Each row was made from one walk, in order. Every step used is in the known rows, and no mark comes twice. Write each row's walk.
Known rows
S/Z: [-0.17 -0.09 -1.33 -0.04  0.73 -0.28  0.03 -0.23  2.30 -1.17  0.97  0.58
  0.33  1.28  0.37 -1.56 -0.27  0.02  0.33 -0.80]
C/S/Z: [-1.43 -0.14 -0.67 -0.75  1.05 -0.41  0.12 -0.86  3.04 -1.14  1.31  0.64
  1.22  1.66 -0.23 -1.20 -0.71  2.03 -1.47 -1.37]
X/M/C/Y/Z: [ 0.46  2.53 -0.26  2.87  0.14 -1.31 -0.01  0.36  1.88 -1.77 -1.08  2.52
  3.72  1.81  0.94  2.11 -0.55  0.54 -3.30  0.37]
M/Y/Z/X: [ 0.36  2.26 -0.55  1.61 -1.20 -3.99  0.45 -3.14  1.63 -0.88 -3.87  0.92
  0.38 -0.76  1.43  1.17 -0.52  0.85 -3.41  1.18]
C/S/Z/M/Y: [-1.47 -0.90 -0.54 -1.50 -0.73 -2.64 -0.82 -0.56  2.17 -1.10 -0.91  0.71
  1.49  0.92  0.65 -1.16 -0.99 -0.19 -5.45 -0.05]
S/Z/X/M/C: [-0.83 -0.17 -1.53  2.61  0.82  1.73 -1.09 -2.49  3.61 -2.09 -1.60  3.00
  1.03  2.06 -0.57  0.11  0.30 -0.81 -1.93 -1.96]
X/C/S/Z/M: [-2.58 -2.56 -1.81 -1.15 -0.13  0.53  0.46 -1.10  0.12 -1.41  1.22  0.02
  1.62 -0.06 -0.86 -0.82 -0.71  1.27 -4.14 -0.89]
Z/X/M/Y: [-0.54 -0.52  0.55  1.69 -1.93  0.64  0.35 -1.06  1.60 -0.50 -3.77  2.14
 -0.27  0.86  0.95  0.17  0.20 -1.08 -3.29  0.63]
Z/X/C/M/Y: [-1.50 -1.37 -0.33  0.15 -2.15  1.35  1.27 -1.00 -0.52 -0.20 -2.42  1.07
  1.72 -0.13  0.40 -0.72  0.84  0.44 -5.29  0.97]
C/Z/M/Y/X: [-0.68 -0.46 -1.20 -1.99 -1.66 -3.97 -1.05 -1.04 -0.95  0.02 -1.72  0.17
 -1.25 -0.75  0.80  0.10  0.77 -1.96 -5.04  0.78]
Y/M/C/Z: [-0.31  1.34 -1.08 -0.64 -0.09 -2.05 -1.11 -2.91  0.85  0.07 -0.10  2.94
  2.75 -0.19 -1.44 -0.26  1.55 -2.01 -1.61 -1.43]
S/Z/M/Y: [-0.41 -0.78 -1.11 -0.96 -1.03 -2.61 -0.89 -0.18  1.51 -1.13 -1.20  0.64
  0.69  0.52  1.19 -1.50 -0.65 -1.81 -4.01  0.40]
Y/Z/X/M/C: [-0.19  1.69 -1.29  3.60  0.29 -0.03 -0.38 -3.31  2.24 -1.44 -2.63  2.99
  1.54  1.19 -0.49  2.04 -0.05  0.24 -2.37 -0.98]
M/Y/X/C/Z: [-1.09 -0.96 -1.12  0.04 -1.59 -0.34  1.65 -1.05 -0.73 -0.04 -0.57  1.82
 -0.33 -0.12  0.45 -0.39  2.15 -0.86 -2.97  0.54]
M/C/S/Z: [-1.36  0.53 -0.90  0.04  1.90 -0.54 -1.02 -1.72  4.39 -1.82  1.06  2.13
  2.29  2.48 -0.84 -0.45 -0.42  1.53 -2.09 -2.26]
C/S/Z/X/M: [-2.10 -1.05 -0.85  1.42 -0.05  2.11  0.46 -2.12  2.72 -1.42 -1.09  1.52
  0.38  1.52 -0.41 -0.40 -0.39  1.43 -2.81 -1.20]
S/Z/X: [-0.78 -0.16 -1.46  0.51  0.37 -0.68 -0.55 -2.35  2.11 -1.60 -1.13  0.15
 -0.52 -0.23  0.19 -0.88 -0.14  0.29 -1.52 -0.70]
X/M: [-0.35 -0.87 -0.06  1.58 -0.65  2.75  0.74  0.45  0.10  0.00 -0.39  1.36
  0.09  1.39 -0.01 -0.01  0.13 -0.46  0.02 -0.15]
C/Z/X/M/Y: [-1.21 -0.29  0.29  2.44 -1.93  0.67  0.20 -1.09  1.35 -0.37 -3.51  2.59
  0.85  0.60  0.89 -0.63  1.34 -1.83 -4.17  0.45]
M/C: [ 0.24  0.80 -0.39  0.82  1.13 -0.21 -1.38 -1.03  1.69 -0.62 -0.36  1.79
  1.32  1.06 -0.71  0.84  0.31 -0.67 -0.68 -1.18]
M/Y/Z/X/C: [-0.38  0.36 -1.12  2.08 -1.78 -0.97  2.34 -3.07  0.46 -1.06 -2.89  1.67
  0.66 -0.90  0.85  1.14  0.16  1.28 -3.28  1.07]
S/Z/M: [-0.90 -1.23 -2.06 -1.02  0.13 -1.28 -1.10 -0.35  0.24 -1.24  0.61 -0.62
  0.52 -0.19 -0.07 -1.29 -0.79 -0.99 -2.50 -0.49]
X/C/S/Z: [-2.03 -1.58 -1.08 -0.15  0.58  1.67  1.73 -1.11  2.09 -1.38  1.80  1.32
  1.41  1.47 -0.56 -1.09 -0.20  2.47 -1.73 -1.21]
S/Z/M/Y/X: [-0.05 -0.75 -1.95 -2.71 -1.03 -4.21 -0.91 -1.27  0.81 -0.99 -1.25  0.07
 -2.16  0.36  1.13 -0.25 -0.50 -1.29 -3.91  0.43]
M/C/Z/X: [-1.42  0.94 -0.82  2.05  0.50 -0.65 -1.81 -2.91  1.39 -0.85 -1.87  1.70
  1.83 -0.80 -0.85  0.15  1.75 -1.09 -3.46 -1.21]

Which walk is each row?
[-0.92  0.17 -0.31  2.02  0.51  0.93 -1.59  0.02  3.43 -2.89 -1.45  2.63
  2.75  1.84  0.54  0.42  0.07 -0.91 -4.45 -0.79] : S/Z/X/M/C/Y
[-0.05  2.73 -0.42  1.97  0.23 -3.36 -1.13 -2.12  1.88 -2.14 -2.69  1.07
  2.74 -0.72  0.75  2.37 -0.40  0.95 -4.64  0.40] : M/C/Y/Z/X
[-1.63 -1.72 -0.68  0.24 -2.25 -0.55  0.42 -0.12 -1.26 -0.18 -1.27  1.32
  1.99 -0.93  0.42 -1.09  1.26 -2.12 -5.41  0.93] : X/C/Z/M/Y
[-0.14  0.00 -0.83 -2.52 -1.37 -2.27 -0.10 -0.43 -0.36  0.34 -1.40  0.06
 -1.05  0.91  0.85  0.12  0.22  0.28 -3.68  0.85] : C/M/Y/X
[-0.28 -0.74  0.00 -0.86 -1.59 -2.24 -0.92  0.18 -0.32 -0.13 -1.97  0.24
  0.43 -0.50  0.85 -0.30 -0.46 -1.81 -4.31  0.99] : Z/M/Y
[-0.05 -0.68  0.04 -2.57 -2.01 -0.59  1.52 -0.61 -1.27 -0.48  0.06  1.20
  1.81 -1.42 -0.04  0.62  0.00 -0.34 -2.02  0.75] : X/C/Y/M
[-1.81 -0.60 -0.59  2.70 -1.00  2.40  0.24 -1.41 -0.06 -0.27 -1.95  1.54
  0.69 -0.15 -0.30 -0.33  1.43 -0.99 -2.63 -0.35] : C/Z/X/M
[-0.76 -0.10 -0.84 -0.37  0.73 -1.64 -2.70  1.10  1.89 -2.57  0.10  0.90
  3.38  0.58  0.35  0.04 -0.61 -1.63 -5.34 -0.47] : S/Z/M/C/Y
[-0.87  1.14 -1.22 -0.10 -0.32 -2.19 -1.66 -4.72  1.03 -0.44 -2.23  2.31
  1.75 -1.58 -1.34  0.45  1.53 -1.53 -3.34 -1.30] : Y/M/C/Z/X
[-0.03 -0.72 -0.96 -2.61 -1.61 -4.04 -1.04 -1.01 -0.91 -0.12 -2.07 -0.41
 -2.46 -0.54  0.89  0.84 -0.32 -1.24 -4.15  0.98] : Z/M/Y/X
[ 0.57  2.59  0.01  0.99 -0.28 -3.16  0.51  0.85  0.40 -1.24 -0.50  0.18
  2.65 -0.07  1.65  1.45 -0.82  1.31 -2.56  1.35] : C/Y/Z
[-0.71 -0.06 -0.56  2.72  0.30  1.89 -1.20 -2.27  1.96 -1.16 -2.37  2.74
  0.76  1.12 -0.90  1.29  0.46 -0.85 -2.24 -1.35] : Z/X/M/C
[-0.56 -0.75  0.05 -2.24 -2.19 -0.88  1.04 -2.18 -1.18 -0.90 -1.38  1.07
  1.38 -2.44 -0.17  1.11  0.08 -0.13 -3.51  0.69] : Z/X/C/Y/M
[-1.24  0.58  0.57  0.06  1.34 -0.26 -1.20 -1.55  2.39 -0.64  0.10  1.74
  2.27  1.41 -1.35  1.21 -0.27  1.61 -2.66 -1.65] : M/C/S
[-2.03 -1.32 -1.53 -1.68  0.46 -1.30 -0.98 -0.88  0.91 -1.20  0.92 -0.37
  1.40  0.10 -0.55 -0.90 -1.10  0.82 -4.08 -0.90] : C/S/Z/M
[-0.29  0.01 -0.76 -2.09 -0.01 -3.31 -2.54  0.04 -0.41 -1.49 -0.85 -0.12
  0.08 -0.39  0.20  2.12 -0.25 -0.98 -5.18  0.20] : Z/M/C/Y/X
[-1.26  1.35 -0.96  0.27  0.88 -2.97 -1.32 -2.56  1.13 -1.00 -0.48  1.06
  3.23  0.29 -1.15  2.01 -1.16  1.96 -5.08 -1.09] : Y/Z/M/C/S
[ 0.02  1.92 -1.17  1.67 -0.36 -2.87  0.37 -3.26  0.59 -0.77 -2.30 -0.05
  0.18 -1.34  0.41  1.58 -0.56  1.53 -1.97  0.49] : Y/Z/X
[-2.05 -2.17 -0.54 -2.26 -1.63 -1.22  0.97 -1.78 -0.91 -0.27 -0.77  0.42
 -0.56 -0.28 -0.33  1.23 -0.23  1.61 -5.75  0.34] : Z/M/Y/X/C/S
[-0.78 -1.20  0.77  0.22 -0.96  1.77  1.30  2.01 -0.92 -1.14  0.45  0.43
  2.07 -0.36  0.77  0.40  0.40  0.22 -2.88  1.04] : X/C/Y
[-2.28 -2.55 -2.45 -2.39 -0.21 -0.98  0.44 -1.92 -0.43 -1.41  1.04 -0.41
 -0.40 -0.11 -0.82 -0.06 -0.64  1.53 -4.50 -0.81] : Y/X/C/S/Z/M
[-1.59  0.17 -0.66  1.29 -0.51 -0.43 -0.72 -2.08  0.01 -0.34 -1.71  0.26
  0.67 -1.67 -0.31 -0.47  1.55 -0.57 -2.90 -0.14] : C/Z/X
[-2.05 -0.08  0.24  1.65  0.61  1.63 -1.03 -2.78  2.60 -1.06 -1.76  2.51
  1.79  1.52 -1.44  1.62 -0.07  1.60 -4.07 -1.73] : Z/X/M/C/S
[-0.86  0.15  0.75  1.98 -0.04  1.25 -1.59  0.26  1.82 -1.97 -2.11  2.18
  2.59  0.91  0.28  1.54  0.27 -0.90 -4.68 -0.21] : Z/X/M/C/Y
[-0.01  0.90 -1.71  0.20 -0.63 -3.33 -0.17 -1.25 -1.42 -0.47 -0.66 -0.80
  1.15 -1.34  0.22  1.12 -1.17  0.26 -2.77  0.73] : Y/Z/M
[-1.52 -1.35  0.07 -1.62 -1.14 -0.52  1.80 -1.72  0.35 -0.22 -0.61  1.16
 -0.83  0.68 -0.03  1.22  0.17  2.29 -3.79  0.22] : M/Y/X/C/S
[-1.57 -0.12 -0.90  1.15  1.57  1.49 -0.52 -1.34  4.43 -1.78  0.72  2.97
  2.38  3.49 -0.82 -0.47 -0.41  1.13 -2.21 -2.36] : X/M/C/S/Z
[-0.58 -2.27 -1.30 -1.71 -2.19 -1.10  1.17 -1.26 -1.90 -0.43 -1.25  0.42
 -1.89 -0.70  0.39  0.78  0.35 -0.59 -3.85  0.94] : Z/M/Y/X/C
[-1.64 -0.23 -1.96  1.08 -1.12  1.28  2.05 -2.26 -1.81 -0.39 -0.91  0.10
  2.38 -0.92 -0.43  0.39  0.40  2.73 -4.03  0.59] : Y/Z/X/C/M
